(in the rows, 128 means zero)
Known rows, with every step that occurs
nido-mosed-zofiv-pepa: [131 120 119 123 125 125 151 115  99 130 127 123 120 130 138 120 145 152
 127 129 112 151 128 127 139 129 121 118 123 138 129 137 125 136 115 132
 136 125 128 122 129 139 135 139 118 150 151 136 133 140 124 135 112 174
 114 135 134 125 132 129 128 133  89 137 145 137 130 149 105 112 148 129
 128 123 122 122 150 115 136 134 132 154]
mosed-zofiv: [121 115 134 133 128 130 151 120 147 118 149 125 142 143 153 119 150 144
 140 128 106 163 121 133 133 138 132 112 123 127 122 140 123 122 138 129
 125 165 124 141 125 130 152 114 136 125 141 137 133 135 123 125 135 139
 130 133 121 122 120 130 142 126 119 122 128 135 119 139 119  79 126 139
 134 143 137 122 129 131 133 120 140 128]
mosed-pipopo: [118 122 130 125 128 135 135 141 139 101 159 123 153 114 151 139 146 129
 110 134 106 147 121 144 123 120 120 111 127 130 129 155 143 132 138 129
 134 171 128 131 132 137 146 129 136 120 140 130 127 135 131 118 145 153
 126 136 105 122 134 114 155 132 115 115 103 124 114 116 127 104 140 131
 126 142 143 125 121 158 129 126 136 146]
mosed-bupu-pepa-zofiv: [130 133 133 146 119 111 143 105 122 136 111 139 116 135 107 116  94  97
 137 127 145 140 109  99 126 139 139 128  93 115 124 125 110 100 137 127
 126 122 115 133 113 156 131 142 143  98 104 115 130 116 131 123 136  56
 134 115 150 129 125 136 109 126 144 116 124 133 126 113 133  89  97 136
 116 127 112 124 103 131 129 119 113 109]
zofiv-mosed-nido: [125 120 122 118 138 137 127 152 121 123 124 132 147 142 164 135 126 152
 134 128 159 109 128 141 140 118 131 121 135 132 135 157 140 143 124 128
 118 127 130 123 126 116 132  88 115 134 133 144 117 119 129 139 137 150
 136 139 107 136 140 127 138 138 128 112 107 128 120 141 136 148 127 126
 132 126 131 132 147 123 125 135 142 130]
nido-pepa-zofiv: [133 128 129 143 122 120 136 109 145 134 143 142 128 123 112 107 137  93
 125 128 124 147 120 122 112 137 138 133 126 122 121 132 110 117 141 128
 122 155 128 140 120 113 135 125 141 124 141 118 141 126 120 110 117  84
 122 123 152 101 136 124 129 122 138 131 128 145 136 129 118  83 127 126
 120 136 126 121 123 136 132 123 113 152]
nido-mosed: [129 135 124 121 135 124 130 133 116 115 142 128 138 127 145 133 149 167
 124 129 112 150 129 140 130 141 121 128 113 132 129 132 124 143 120 126
 135 124 131 121 122 135 131 122 127 147 148 124 123 118 128 133 124 140
 118 135 100  95 114 123 144 141  98 103 105 132 121 148 115 117 139 133
 125 126 135 127 132 137 133 118 129 156]
pipopo-mosed-nido-pepa: [131 146 111 118 121 131 131 127  95 106 119 137 131 140 125 131 145 119
 146 139 121 124 130 144 132 142 149 132 131 139 124 125 132 145 127 127
 122 126 130 130 124 115 136 100 104 140 157 126 112 119 127 135 122  95
 131 127 121 116 115 120 138 130 126 144 124 120 120 125 140 131 152 138
 133 136 142 121 152 125 128 121 131  93]
bupu-pepa-zofiv-mosed-pipopo: [128 103 129 119 122 129 126 138 154 139 143 122 118 119 106 115 105 130
 104 121 160  87 126 125 124  99 119 128 139 119 130 127 138 125 121 128
 119 137 111 111 137 119 117 156 129 116 116 126 141 128 141 115 127 137
 125 132 137 163 146 125 119 133 147 125 136 122 134 127 126 152 131 103
 115 116 116 131 124 132 120 149 126 130]
zofiv-mosed: [129 113 136 132 136 146 128 141 140 131 134 137 146 123 164 127 142 169
 122 125 156 144 138 139 130 117 124 120 131 126 134 142 126 143 134 125
 119 128 131 126 129 102 133 102 134 136 113 129 119 122 123 123 129 156
 123 137  96 123 129 130 138 135 117 113 100 129 121 141 126 149 131 124
 131 123 130 128 131 123 131 128 143 150]
zirin-pipopo-mosed-nido-pepa: [123 160 111 113 121 126 113 139 113 108 115 120 145 125 126 142 156 130
 143 137  94 105 139 151 139 138 132 134 129 147 130 102 145 142 127 123
 129 140 141 133 133 131 134 104 110 123 132 129 119 140 128 150 127  88
 132 130 121 114 109 124 142 127 129 141 132 117 129 111 150 157 157 136
 137 133 142 128 145 142 127 117 128  85]
nido-mosed-pipopo-zirin-bupu: [118 131 124 118 137 123 101 127 104 101 162 103 123 116 130 169 142 130
 108 129  69 137 129 137 124 136 122 126 131 137 134 139 135 135 122 133
 143 101 164 118 137 158 109 152 125 131 178 129 127 124 140 145 145 252
 132 131  96 122 108 119 131 130  98 103 130 118 123 130 116 136 126 144
 123 136 148 132 127 149 128 129 131 179]
bupu-mosed-nido-pepa: [142 142 108 112 131 113 135 131  95 126 120 148 113 123 107 130 115 128
 136 141 137 138 131 137 127 147 131 135 161 130 123 124 143 137 123 129
 138 130 118 117 112 120 139 117 110 138 162 139 119 123 128 135 130  71
 124 125 134 132 129 125 150 118 128 141 114 126 131 130 135 124 140 134
 144 130 122 127 144 132 127 120 131  97]
pepa-zofiv-mosed-nido: [127 120 131 126 132 133 126 153 137 138 115 128 144 156 146 119 115 125
 133 123 172  94 124 130 142 121 138 125 127 122 134 159 127 131 121 133
 105 123 120 123 131 111 120 100 119 133 127 136 135 115 131 136 122 147
 140 133 130 145 150 128 124 135 144 119 133 141 123 141 130 125 114 117
 123 127 126 136 143 121 123 141 128 136]
pipopo-mosed-bupu-pepa-zofiv: [131 146 132 135 114 123 133 126 103 127  93 132 107 144 109 122 110 119
 152 129 135 122 119 103 132 133 143 139  82 121 123  91 110 123 126 128
 122  85 109 132 121 137 123 138 129 123  91 106 116 110 131 126 124  79
 135 114 133 130 106 137 103 129 134 137 135 123 120 122 135 119 111 128
 115 122 118 123 110 112 129 117 118  87]
bupu-pepa: [129 125 121 128 124 133 150 112 118 136 148 149 130 111 125 117 125 153
 126 127 142 153 124 120 119 125 128 131 121 122 121 122 122 118 137 118
 131 148 119 128 114 161 146 127 145 118 120 125 111 115 129 120 138  69
 118 127 133 117 124 125 136 137 119 106 102 119 131 123 134 133 121 137
 123 122 129 119 116 136 131 121 137 122]
nido-pepa-zofiv-mosed-pipopo: [130 105 130 134 122 123 121 133 162 127 155 121 124 118 117 117 128 102
 105 127 146 108 124 141 120 108 126 123 160 126 129 134 136 129 129 132
 120 151 128 114 138  85 120 140 123 122 143 126 148 134 130 113 115 177
 124 132 140 135 153 118 129 121 147 143 144 132 133 126 117 109 150 102
 121 131 125 132 138 137 121 144 115 163]
bupu-mosed-pipopo-zirin: [127 122 123 115 137 130 104 137 106 118 140 127 132 109 139 154 135 123
 113 135 100 128 141 134 115 106 122 132 145 126 127 135 151 150 127 139
 140 138 119 116 138 119 133 157 141 160 153 123 121 130 140 142 154 158
 126 130  95 161 110 124 153 120  92 119 111 119 119 143 123 152 130 131
 138 141 137 130 117 141 129 122 140 138]
mosed-nido-pepa-zofiv: [131 130 118 129 122 117 136 117 121 128 140 141 132 137 110 108 122  78
 135 132 136 113 116 126 124 141 145 131 135 126 122 146 123 116 131 133
 119 162 129 130 118 123 139 118 122 116 161 129 140 121 126 130 119  80
 133 123 161 120 146 122 132 123 146 134 138 143 133 125 129  72 128 132
 124 142 132 127 144 139 125 132 111 127]
nido-pepa: [131 125 122 138 124 126 141 109 129 123 160 147 135 109 130 120 150 120
 122 135 118 170 130 134 113 137 132 126 138 131 122 135 122 126 144 123
 131 154 140 135 116 122 146 116 137 126 145 123 121 124 115 119 125  92
 116 128 130  94 127 121 146 119 116 130 111 131 131 123 126 107 141 139
 129 138 132 118 130 140 134 116 126 142]
bupu-mosed: [136 133 127 122 138 131 138 141 122 128 122 141 131 119 133 130 127 168
 125 134 128 163 141 134 125 133 113 132 129 125 126 123 133 151 128 128
 138 129 106 132 119 116 136 124 139 143 126 130 119 128 122 122 139  95
 119 128 103 125 111 131 150 127 103 121  93 128 126 144 124 137 124 132
 137 124 127 126 118 129 134 113 142 124]
zirin-pipopo-pepa-zofiv: [120 140 138 129 130 143 118 126 172 134 146 117 152 127 142 125 156 103
 128 120  99 118 128 126 116 125 116 132 113 131 124 110 126 112 129 121
 136 176 130 150 140 160 127 136 147 116  94 121 132 153 121 128 118  72
 125 128 136 108 126 129 126 129 141 138 131 130 134 112 136 136 132 124
 126 136 141 127 109 142 128 126 118 112]
pepa-zofiv-mosed: [131 112 143 142 129 136 125 142 155 140 130 132 141 136 146 113 130 141
 119 119 157 122 132 129 128 114 130 126 123 122 134 138 115 135 129 129
 111 126 118 131 131  92 121 111 138 146 114 124 138 118 127 116 119 154
 127 131 125 126 141 132 123 132 133 120 120 143 128 147 117 131 121 111
 120 117 129 132 124 116 129 132 128 160]
mosed-zofiv-pepa: [126 117 130 139 121 140 156 104 118 138 129 130 134 125 144 114 140 128
 136 134 131 165 121 125 129 118 129 111 127 135 129 153 124 122 137 132
 130 164 124 136 128 141 151 125 131 135 133 141 131 141 118 121 126 152
 122 132 136 132 140 130 129 129 101 138 132 136 132 133 117  96 139 134
 133 132 121 118 140 118 135 134 141 141]

Rows
[136 125 135 110 133 134 119 142 142 122 137 119 123 122 116 128 120 107
 113 126 122 118 129 130 109 117 110 135 145 122 118 113 145 133 116 133
 145 148 116 126 138 126 121 165 127 136 119 124 131 145 129 115 128  96
 123 124 133 147 137 123 136 129 135 155 136 122 122 121 130 129 153 112
 135 137 136 129 116 127 121 137 122  99] -> bupu-mosed-pipopo-pepa-zofiv
[133 136 123 133 124  99 133 116 104 134 107 130  98 135  99 129  97 126
 132 122 136 116 114 101 133 144 125 138  92 121 125 110 109 115 118 129
 133  94 122 114 111 156 120 158 130 112 128 113 135 111 136 138 123  81
 130 119 142 122 117 134 105 130 132 114 136 133 127 129 123  83 109 135
 112 119 111 129 117 128 128 121 109 133] -> nido-mosed-bupu-pepa-zofiv
[119 143 128 124 118 145 136 131 123 127  99 108 138 126 144 124 160 150
 147 134  87 133 140 137 145 116 119 119 109 148 133 102 137 140 128 127
 132 138 126 147 147 138 138 127 128 146  93 131 124 160 124 131 121 158
 123 131 128 131 112 134 127 128  93 156 143 120 130 126 128 164 155 127
 137 119 134 120 136 119 137 127 143 108] -> zirin-pipopo-mosed-zofiv-pepa
[124 128 128 138 128 128 150 108 126 135 148 139 112 110 102 130 112 160
 123 129 124 175 122 118 123 145 121 129 130 129 125 111 113 108 140 112
 136 117 139 139 111 177 129 119 138  89 117 137 112 120 121 112 141 117
 125 125 128 106 124 127 121 136 142 108 112 115 135 103 136 132  99 148
 119 118 125 124 110 135 131 124 132 125] -> zirin-bupu-pepa
[137 124 123 122 128 131 157 119 109 145 104 134 114 120 127 118 121 151
 133 137 134 165 133 126 130 121 114 122 145 129 127 126 136 139 123 135
 143 132 107 129 126 119 142 140 125 159 123 142 128 148 124 122 128 143
 116 130 133 149 129 135 136 123  94 153 133 132 135 142 115 133 136 125
 143 123 111 122 131 108 136 129 142 116] -> bupu-mosed-zofiv-pepa
[111 122 132 132 137 135 111 124 121 108 166 110 139 116 132 160 142 116
 109 132  79 155 126 132 117 127 131 117 137 133 131 149 136 123 140 131
 140 121 159 138 137 150 127 141 141 115 159 133 120 127 130 129 159 225
 136 130 108 130 122 120 133 125 122 103 123 117 120 113 125 131 113 153
 125 145 152 129 115 149 131 126 139 160] -> mosed-pipopo-zirin-bupu
[136 143 116 107 137 123 132 154 103 121 104 140 135 136 138 142 113 150
 137 137 148 137 130 134 135 135 122 128 142 127 126 140 145 148 117 133
 136 128 109 123 119 122 136 109 118 137 138 138 120 123 129 140 147  85
 132 129 107 146 122 130 153 129 116 122 104 128 122 137 135 149 123 133
 142 129 127 133 131 132 127 116 140  94] -> bupu-mosed-nido
[126 123 143 125 134 150 107 137 177 143 135 115 147 125 152 124 149 130
 120 117 130  93 142 133 126 111 110 135 133 131 131 107 131 121 123 120
 126 148 139 133 147 137 114 133 137 130  85 126 131 153 123 127 112 118
 124 130 131 120 138 133 118 134 144 141 140 126 136 120 137 166 134 111
 132 122 134 133 122 124 124 138 126 117] -> zirin-pipopo-pepa-zofiv-mosed
[118 103 131 121 136 142 100 137 123 121 163 116 151 115 165 151 150 128
 109 126 124 107 140 141 119  92 130 119 143 128 136 159 149 151 130 134
 123 135 137 110 147 105 128 140 134 157 144 127 124 127 142 142 145 214
 128 136  87 161 129 123 138 129 106 112 112 120 120 146 121 159 137 124
 131 136 139 131 133 137 125 140 145 172] -> zofiv-mosed-pipopo-zirin
[124 159 116 121 118 120 106 137 140 116 111 119 135 139 109 123 143  99
 144 131 100  86 134 140 139 136 137 140 117 142 128  90 135 134 122 128
 121 136 128 141 135 128 120 120 115 121 127 120 139 139 129 141 114  78
 137 124 150 122 115 125 129 127 137 146 156 129 133 115 142 137 149 123
 130 132 137 130 138 142 126 123 114  90] -> zirin-pipopo-mosed-nido-pepa-zofiv
[123 110 135 128 126 126 125 139 161 142 128 110 103 115  87 125  84 135
  99 121 146 110 121 121 129 119 113 125 138 126 133 122 126 112 126 122
 129 108 130 121 133 143 102 148 123  86 112 139 140 130 134 107 134 194
 135 125 144 150 151 124 103 131 163 128 147 115 137 109 131 140 112 111
 113 111 119 137 116 129 120 152 126 141] -> zirin-bupu-pepa-zofiv-mosed-pipopo
[137 113 134 143 125 128 130 121 152 145 132 137 121 123 117 108 135 119
 118 126 156 130 132 127 119 122 135 132 145 122 130 141 112 128 131 128
 112 130 127 125 127  85 122 122 130 132 133 121 140 120 125 112 104 134
 122 129 141 116 142 129 123 123 141 138 135 143 137 140 116 112 132 111
 122 123 120 126 137 116 128 131 119 163] -> nido-pepa-zofiv-mosed
[128 121 129 107 133 129 116 132 136 112 168 109 125 131 125 133 141 100
 110 119  96  99 123 136 115 122 113 133 131 128 123 124 136 129 112 133
 137 151 137 116 141 143 117 162 117 140 144 120 136 139 133 132 111 140
 119 129 128 120 133 115 128 138 127 138 146 124 122 124 118 103 158 112
 125 139 142 128 131 140 120 140 112 136] -> nido-mosed-pipopo-pepa-zofiv
[126 110 132 143 127 124  96 113 139 134 161 108 105 113 100 145 124  85
 104 126 118 115 136 130 116 116 138 128 158 128 135 137 124 118 133 132
 126  98 157 123 140 104 100 157 129 124 159 128 143 128 133 121 126 247
 134 126 137 136 139 123 113 115 150 138 167 127 138 121 117 137 127 122
 122 133 130 133 129 129 124 147 120 180] -> nido-pepa-zofiv-mosed-pipopo-zirin-bupu
[134 119 121 117 127 128 133 135 131 152 119 137 118 142 114 108  94 129
 135 118 186  79 123 117 138 120 136 137 135 120 130 136 126 125 118 127
 111 129 115 112 123 136 118 123 119 119 120 134 138 113 142 133 123 102
 136 129 154 159 154 130 110 142 152 119 136 129 136 137 136 158 112 111
 118 113 114 134 138 118 120 149 126 111] -> bupu-pepa-zofiv-mosed-nido
[124 164 134 140 112 121 122 132 131 132  85 122 124 128 105 131 117 124
 149 129 106 100 125 110 140 131 124 140  77 127 129  72 124 118 126 122
 129 104 118 137 129 144 119 145 135 100  76 106 125 129 136 135 129  54
 138 117 139 130  99 142 106 126 135 132 139 115 128 106 144 139 110 129
 121 118 119 129 101 131 132 110 115  79] -> zirin-pipopo-mosed-bupu-pepa-zofiv
[131 127 127 126 117 146 151 115 100 121 107 124 127 138 149 116 152 144
 146 135 114 151 135 132 134 120 133 118 115 138 128 121 125 143 131 133
 126 129 123 140 141 121 141 120 120 158 121 129 118 139 121 122 115 168
 123 131 125 131 117 129 124 133  99 155 142 125 123 140 121 130 152 130
 134 126 127 118 146 101 137 131 144 113] -> pipopo-mosed-zofiv-pepa
[134 113 132 133 127 133 136 127 146 155 126 138 114 127 112 105 106 148
 122 115 183 104 131 115 125 110 124 135 123 115 130 118 118 124 127 123
 114 125 115 117 123 118 117 131 139 128 102 124 135 113 134 118 116 102
 124 127 139 137 135 132 113 137 141 120 129 130 136 141 126 154 115 109
 116 111 112 128 121 113 125 140 127 141] -> bupu-pepa-zofiv-mosed
[132 118 148 144 135 140 123 126 133 128 113 128 131 152 147 128 128 106
 137 120 151 121 123 116 125 130 133 127 114 120 128 139 116 111 132 130
 124 105 134 126 134 114 120 134 128 126  90 120 122 126 120 122 115 135
 133 122 121 130 136 137 107 121 146 144 134 130 119 120 133 115 117 122
 130 133 121 131 125  99 124 134 122 122] -> pipopo-pepa-zofiv-mosed-bupu
[129 140 118 126 127 107 139 117  87 124 111 136 106 124 115 142 114 154
 134 129 126 138 119 113 135 149 124 129  96 127 126 111 123 120 122 123
 142  96 126 108 110 160 132 146 124 117 126 120 114 113 136 143 134  87
 123 126 123 114 109 132 124 129 117 105 112 122 124 125 127 104 116 143
 121 120 114 125 122 130 130 116 121 125] -> nido-mosed-bupu-pepa
[117 155 133 125 122 141 112 144 142 108 116 120 156 120 155 141 170 168
 133 132  85 128 144 147 141 123 117 131 100 141 130  95 135 154 129 120
 130 130 126 149 141 131 131 102 137 138  96 118 116 140 126 132 134 115
 126 132  96 104  92 129 144 137 102 122 110 115 120 122 138 170 143 134
 131 123 149 127 118 143 135 107 136 108] -> zirin-pipopo-mosed
[122 132 131 119 135 137 105 147 163 133 126 113 150 141 144 125 135 115
 135 117 140  67 133 134 136 117 124 133 136 130 134 130 143 125 118 126
 124 152 141 126 143 142 119 125 116 121  97 137 134 148 129 146 119 115
 135 133 131 144 151 133 119 134 157 139 148 125 131 112 145 170 139 116
 135 129 135 137 138 126 119 143 123  98] -> zirin-pipopo-pepa-zofiv-mosed-nido
[140 145 115 131 130 104 129 132 127 135  96 132  94 134  68 130  86 116
 130 135 129 137 120 123 132 159 132 140 155 130 124 112 120 118 120 129
 137  93 129 135 111 117 113 126 114 105 156 142 139 122 119 118 127 115
 138 116 159 125 139 126 120 116 158 146 152 133 140 115 132 120 106 131
 130 121 121 135 131 129 126 124 113 115] -> zirin-bupu-mosed-nido-pepa-zofiv
[127 124 142 146 136 130 128 135 119 120 106 134 140 132 163 142 128 153
 132 132 147 149 128 130 137 133 128 115 109 126 136 156 126 129 140 129
 125  97 128 126 129 103 135 104 128 129 105 128 112 116 124 129 137 161
 132 133  92 121 125 136 129 123 121 109 105 129 115 128 133 116 113 133
 131 125 124 135 125 116 130 119 139 145] -> zofiv-mosed-bupu
[124 132 151 138 134 132 106 135 154 131  97 109 136 133 147 138 132 108
 135 119 124 100 130 119 135 124 116 126 115 128 133 116 131 114 130 125
 132 117 140 132 143 133 118 132 133 113  68 123 123 146 124 135 120 120
 133 126 125 130 136 142 111 121 147 140 142 125 128 106 139 141 119 120
 134 125 124 136 116 120 125 132 120 108] -> zirin-pipopo-pepa-zofiv-mosed-bupu
[130 122 117 126 129 122 131 126 120 126 132 139 134 129 139 124 130 126
 133 133 162 119 130 143 133 129 140 124 158 131 131 153 138 134 132 125
 118 125 137 113 120 110 137 101 105 136 152 142 121 121 125 133 121 135
 128 135 127 133 147 125 138 128 142 128 121 129 131 132 135 137 142 129
 136 127 125 128 158 123 123 136 135 128] -> zofiv-mosed-nido-pepa
[128 130 111 124 127 117 138 114 108 118 140 143 135 126 132 127 133 103
 135 137 133 139 119 139 124 144 143 124 147 132 122 151 132 125 137 127
 127 161 137 127 116 136 149 106 116 118 160 134 118 120 123 132 133  92
 128 130 138 116 139 120 148 127 138 124 114 134 128 119 136 104 143 142
 133 144 135 122 149 139 128 124 126 121] -> mosed-nido-pepa
[130 125 130 131 140 122 123 117 111 132 124 117 104 135 121 151 123 157
 133 130  95 170 137 124 130 145 133 131 146 124 124 115 123 129 133 134
 141  81 139 134 124 121 123 148 132 143 163 144 127 127 127 132 149 208
 133 121 119 148  93 138 128 112 103 133 141 128 130 150 117 140 100 151
 145 133 125 129 117 113 134 117 146 127] -> pipopo-zirin-bupu-mosed-zofiv
[130 120 148 151 130 128 127 140 136 128  96 129 130 148 145 127 114 122
 134 124 151 133 121 117 135 127 133 122  98 121 135 146 114 124 133 134
 117  95 124 130 127  99 122 117 137 122  95 122 134 111 123 124 127 155
 138 127 116 125 137 139 113 121 138 120 127 140 120 129 123 105 102 121
 120 127 117 135 120 112 129 124 122 152] -> pepa-zofiv-mosed-bupu
[143 138 112 120 128 106 132 130 119 137 108 144 109 135  94 117 102 102
 133 136 141 114 125 127 124 142 134 142 152 125 123 127 130 130 119 135
 129 132 113 124 113 103 126 131 116 131 159 132 143 125 129 130 122  66
 129 120 154 142 139 127 133 121 143 145 140 140 137 133 126 111 130 123
 135 132 118 133 138 128 125 124 112 107] -> bupu-mosed-nido-pepa-zofiv
[127 130 132 145 127 127 122  94 121 153 143 132 107 123  94 124 111 115
 123 121 120 138 125 102 112 136 143 141 117 120 126 121  98 101 135 125
 125  98 140 140 121 180 112 153 151 116 125 119 129 106 134 124 138 137
 134 117 154 128 123 133  97 130 139 108 138 127 141 123 125 136  81 145
 113 126 127 125 102 129 131 133 122 144] -> pipopo-zirin-bupu-pepa-zofiv
